Each row comes from the steps of one path. Every step used is in the known rows, and no mark comes twice. Write the path behind each row, first mark first.
Known rows
L-S-G-P-Z: [ 0.78  0.37 -1.46 -1.69  1.38  2.10 -2.13  2.73  0.35 -0.16  3.45  0.69
 -1.95  0.07 -2.38 -1.55  1.14  0.12  3.28  0.78  0.93]
L-S-G-P: [ 0.15 -0.62 -0.47 -1.33  1.10  1.12 -1.62  1.16 -1.22 -0.98  3.14  0.39
 -2.32 -0.01 -2.68 -1.50  1.13  1.80  2.17 -0.33  0.80]
Z-S: [-0.18  0.80  0.70  0.30 -1.56  0.46  1.06  1.29 -0.42 -1.52 -0.11  0.01
 -1.20 -0.04 -0.54  0.96  0.76 -0.75  2.65 -0.65 -0.45]
D-H: [ 0.43 -1.00  0.12 -1.45 -1.29  0.05  0.22  0.09 -1.71 -0.22 -1.24 -1.84
 -1.69  0.31 -1.04  0.58 -1.81 -0.38 -0.54 -0.73 -0.66]
H-E: [-1.15  1.46 -0.47 -0.14  1.15  0.27  0.74  0.70  0.44 -1.08  0.69  1.86
 -0.17  0.25  0.04  0.01  0.08 -1.25 -1.37  1.11 -0.54]
Z-S-G-P: [ 1.29  2.32 -0.39 -0.15  0.46  0.95 -1.09  2.90 -1.82 -1.09  2.18  1.28
 -2.11 -0.14 -1.50  0.55  0.45  0.78  3.42 -0.76  1.23]
G-P-H: [-0.12  0.46  0.07  0.29 -0.50  0.93 -0.73  1.06 -0.97  1.42  0.76 -0.28
 -0.67  0.71  0.93 -1.63 -1.08 -1.04 -0.09  1.74  0.73]
S-G: [ 1.15  1.11 -0.37 -1.49  2.01  0.19 -1.13  1.50 -0.49  0.19  1.00  0.75
 -1.48 -0.37 -0.89  0.47  0.60  0.82  1.07 -1.73  1.30]
H-P-Z: [ 0.79  0.17 -0.28 -0.20  0.45  1.37 -0.04  2.94  1.93 -0.78  0.36  0.46
 -0.79  0.48  1.97  0.75  0.61 -1.81 -0.15  2.82  1.46]
S-G-P: [ 1.43  1.32 -1.02 -0.49  2.13  0.33 -2.13  1.58 -1.33  0.47  2.34  1.17
 -0.85 -0.20 -0.81 -0.56 -0.25  1.57  0.81 -0.18  1.73]
Z-S-G-P-H-D: [ 1.03  2.56  1.22 -0.03 -0.42  1.69 -0.86  2.63 -2.04 -1.09  2.21  1.70
 -3.51  1.02  0.18 -0.82  0.97 -0.57  3.62 -1.68  1.89]
P-H-E: [-1.76  1.53  0.34 -0.84  0.84  1.19  0.94  1.61  0.06  0.01  0.08  1.18
 -1.28  0.63  0.97 -0.66 -0.13 -3.20 -1.09  1.06 -0.13]
L-S-G: [-0.21 -0.93  0.18 -2.30  0.93  1.00 -0.74  1.06 -0.50 -1.23  1.79 -0.05
 -2.96 -0.07 -2.75 -0.47  2.07  1.14  2.36 -1.92  0.28]
G-P-Z: [ 1.00  1.16 -1.76  0.69  0.39  1.16 -1.37  1.77  0.84  1.10  1.71  0.86
  0.80  0.36  0.16 -0.90 -0.93 -1.14  0.96  2.76  0.51]
L-P-Z: [-0.19 -0.93  0.82 -1.36  0.35  1.97 -2.29  1.70  1.32 -0.42 -0.82 -0.84
 -1.73 -0.70  1.01 -0.08 -0.60 -1.81  0.85  1.51 -0.58]
H-S-G-P: [ 1.14  1.89 -1.44 -0.21  1.09  0.12 -0.09  2.58 -1.86 -1.42  3.11  2.86
 -2.01 -0.58 -1.53 -0.53 -0.21  1.64  1.78  1.25  2.52]
D-H-S-G-P-Z: [ 1.97  1.90 -2.53 -1.96  0.25  1.16 -0.36  4.10 -1.92 -0.69  2.20  1.32
 -3.28 -0.06 -2.40  0.12 -2.03 -0.52  2.54  1.63  2.23]
G-P-H-D-L: [-0.15 -0.10  1.26  0.56 -2.20  1.60 -1.90 -0.32 -1.58  0.30  1.56 -0.82
  0.20  0.45  1.65 -2.85 -2.52 -1.32 -0.86 -0.60  1.96]
G-P-H-D-L-S: [-1.62 -2.24  1.97 -0.22 -3.27  2.39 -1.38 -0.76 -1.58 -1.22  2.27 -1.62
 -1.33  0.67 -0.07 -3.91 -1.19 -0.81  0.38 -0.69  0.97]
H-D-G: [-0.30 -0.77  0.75 -0.16 -1.10  0.75  0.76 -1.86  0.16 -0.04 -0.65 -0.61
 -0.75  1.02  0.24  0.21  0.73  1.94 -1.03 -1.61  1.81]
G-P: [ 0.57  0.32 -0.68  1.06  0.08  0.02 -0.88  0.11 -0.70  0.32  1.49  0.47
  0.56  0.07 -0.03 -1.08 -0.82  0.75 -0.18  1.66  0.30]
L-P: [-0.86 -1.90  1.90 -1.10 -0.03  0.96 -1.73  0.09 -0.37 -1.15 -1.11 -1.30
 -1.99 -0.77  0.81 -0.07 -0.37  0.02 -0.41  0.59 -0.63]
D-L-P-Z-S: [-0.82 -0.65  1.81 -1.73 -2.70  3.44 -2.38  2.62  0.11 -2.11 -0.55 -2.59
 -2.00 -1.53  0.59  0.48 -1.74 -3.35  2.78 -0.60 -0.29]

Write each row's path
[ 0.76  1.99 -1.20  0.98 -1.24  1.77 -0.36  2.98  0.43 -0.52  1.51  0.82
 -0.51  0.27 -0.42  0.14 -0.22 -1.72  3.59  1.97  0.04]
G-P-Z-S
[ 1.59  2.80 -2.52 -0.56  1.54  1.10 -0.60  4.16 -0.35 -0.64  3.48  3.22
 -1.74 -0.33 -1.36 -0.60 -0.32 -0.21  3.27  2.41  2.83]
H-S-G-P-Z
[ 0.75  2.37  0.32 -0.95  0.04  1.72 -0.95  3.79 -2.11  0.01  1.75  0.60
 -3.30  0.29 -0.52 -0.21  0.41 -1.09  3.53 -0.81  1.59]
Z-S-G-P-H
[-0.04 -0.42  1.31 -1.12  0.23  1.73 -1.32  0.98 -1.56 -0.85  2.98  0.86
 -3.72  1.21 -1.05 -2.89  1.49  0.59  2.11 -1.06  1.57]
L-S-G-P-H-D
[-1.31 -0.14 -0.47 -0.66 -1.96  1.49  1.99  1.20 -1.53  0.61  0.49 -0.38
 -2.31  0.56  0.03 -0.89 -1.00  0.50 -0.09  2.46  2.97]
D-G-P-H-S
[-0.67  0.73 -0.24  0.44 -1.25  0.56  1.30  2.15 -1.49 -0.51  1.69  1.13
 -1.72  0.31  0.28 -1.67 -1.12 -0.84  0.93  3.16  1.67]
G-P-H-S
[ 0.72  1.89  1.65 -0.61 -1.72  2.46 -2.09  2.31 -2.74 -1.11  2.49  0.10
 -2.42  0.04  0.28 -1.27 -1.10 -1.31  2.89 -3.08  2.69]
Z-S-G-P-H-D-L
[ 2.09  2.42 -2.03 -0.81  2.31  1.36 -2.66  3.13  0.22  1.24  2.66  1.74
 -0.57 -0.03 -0.64 -0.51 -0.27 -0.34  1.99  0.87  1.96]
S-G-P-Z
[ 0.51  1.00  0.42  0.07 -1.08  1.91  0.96  4.11  1.46 -2.36  0.12  0.49
 -2.11  0.66  1.25  1.76  1.23 -2.69  2.54  2.20  1.03]
H-P-Z-S
[ 0.58  0.56  2.30 -2.23 -1.16  3.49 -3.67  2.96 -0.50 -2.92  0.80 -0.52
 -3.50 -1.25  0.42  0.24 -0.47 -2.07  3.79 -3.11  1.37]
H-D-L-P-Z-S-G
[-1.69 -2.76  0.89 -1.40 -2.46  1.51 -0.76 -0.79 -0.68 -1.48  1.02 -2.50
 -0.47 -0.63 -1.66 -1.46 -0.67 -0.29  0.59 -1.54 -0.23]
D-L-S
[ 1.43  0.86 -1.31 -1.58 -0.14  0.09  0.25  2.50 -3.45 -1.52  1.91  1.07
 -3.63 -0.15 -2.45  0.10 -1.98  1.37  1.26  0.56  2.02]
D-H-S-G-P
[ 1.29  3.14 -0.77 -1.53  0.73  1.95 -0.80  4.27  0.48 -0.76  1.14  1.19
 -2.45 -0.21 -1.26  1.43  1.32 -1.86  5.06 -1.46  1.14]
P-Z-S-G
[ 0.10  1.12 -1.39 -0.11 -1.86  2.49  0.42  2.27  0.42  0.49  0.41 -0.83
 -0.98  0.65 -0.83  1.03 -0.04 -0.33  2.70  1.33  1.51]
D-G-P-Z-S
[-1.03 -1.32  2.28 -2.97 -1.27  2.46 -1.77  0.46 -1.44 -1.24  1.92 -1.16
 -3.23  0.28 -0.95 -2.39  0.58 -0.88  1.76 -4.13  1.98]
P-H-D-L-S-G
[ 0.44  1.80 -0.37 -0.17 -1.30  1.63  0.49  2.85  1.10 -0.80  0.18  0.46
 -0.99  0.25 -0.37  1.06  0.63 -2.64  3.91  0.48 -0.26]
P-Z-S
[-0.82 -0.50 -0.12 -0.80 -1.10  1.72  0.01  0.36 -1.02  2.52 -0.28 -2.01
 -1.17  0.98  0.69 -0.83 -0.94  0.38 -1.18  0.92  2.22]
D-G-P-H
[-0.11  1.77  0.02 -2.12  0.74  0.85  0.81  3.29 -1.56 -0.49  1.30  1.54
 -3.72 -0.16 -0.65 -0.24  0.53 -0.90  2.26 -0.31  2.60]
P-H-S-G
[-1.98 -2.51  2.78 -1.44 -3.23  2.14 -0.57 -0.91 -0.90 -1.39  0.89 -2.00
 -1.78  0.59 -0.07 -2.90 -0.31 -1.67  0.74 -2.25  0.49]
P-H-D-L-S
[ 0.28 -1.22  0.75 -0.96 -0.78  1.72 -2.82 -0.19 -1.72 -2.10  3.91 -0.02
 -1.49 -0.18 -1.93 -2.73 -0.35  1.66  1.37 -2.45  1.97]
H-D-L-S-G-P
[-0.76  0.52 -0.35 -1.36 -0.13  0.21  1.07  0.67 -1.28 -1.26 -0.60  0.17
 -1.76  0.46 -0.98  0.54 -1.78 -1.65 -1.83  0.22 -1.09]
D-H-E
[-0.18 -1.34 -0.02 -1.97 -0.41  1.88 -2.87  0.79 -1.98 -1.11  3.41 -1.28
 -1.27 -0.86 -2.49 -2.06 -0.88  1.06  1.35 -1.75  1.46]
D-L-S-G-P
[-0.93 -0.73  1.56 -0.94 -1.49  1.50  0.93 -0.91 -0.21  1.15 -1.24 -1.22
 -1.98  1.52  1.22 -0.43  0.56  0.13 -0.96 -1.48  2.17]
P-H-D-G
[-0.92 -1.13  0.66 -2.81 -0.84  2.72 -2.75  1.82 -2.27  0.09  2.93 -2.05
 -2.58 -0.32 -1.54 -2.77 -1.09 -0.59  1.53 -1.82  1.94]
D-L-S-G-P-H
[ 1.67  2.15 -0.03 -1.28  1.01  2.24 -0.39  5.54  0.83 -2.16  1.08  1.25
 -3.51  0.31  0.51  2.23  1.88 -1.87  3.58  0.24  2.23]
H-P-Z-S-G
[ 0.13  0.47  1.45 -3.34 -0.70  3.59 -3.62  4.09 -0.61 -1.95  0.27 -1.68
 -3.49 -1.83 -0.18  0.93 -1.05 -2.60  3.88 -2.36  1.09]
D-L-P-Z-S-G
[-0.77 -0.30  2.11 -0.58 -2.24  1.59 -0.99 -0.54 -0.94 -0.01  0.18 -1.00
 -0.24  0.30  1.71 -1.86 -1.64 -2.06 -0.54 -2.24  1.50]
P-H-D-L
[-0.41 -0.16  1.49 -1.00 -1.31  2.56 -1.14  2.96  0.78 -2.00 -0.94 -0.88
 -3.13 -0.66  0.40  0.95  0.13 -2.56  3.52  0.94 -0.94]
L-P-Z-S
[-0.40 -0.57  0.27 -2.11  0.65  1.91 -1.53  2.22 -1.67  0.23  2.59 -0.27
 -3.53  0.51 -1.68 -2.24  0.95  0.09  2.24 -0.42  1.23]
L-S-G-P-H
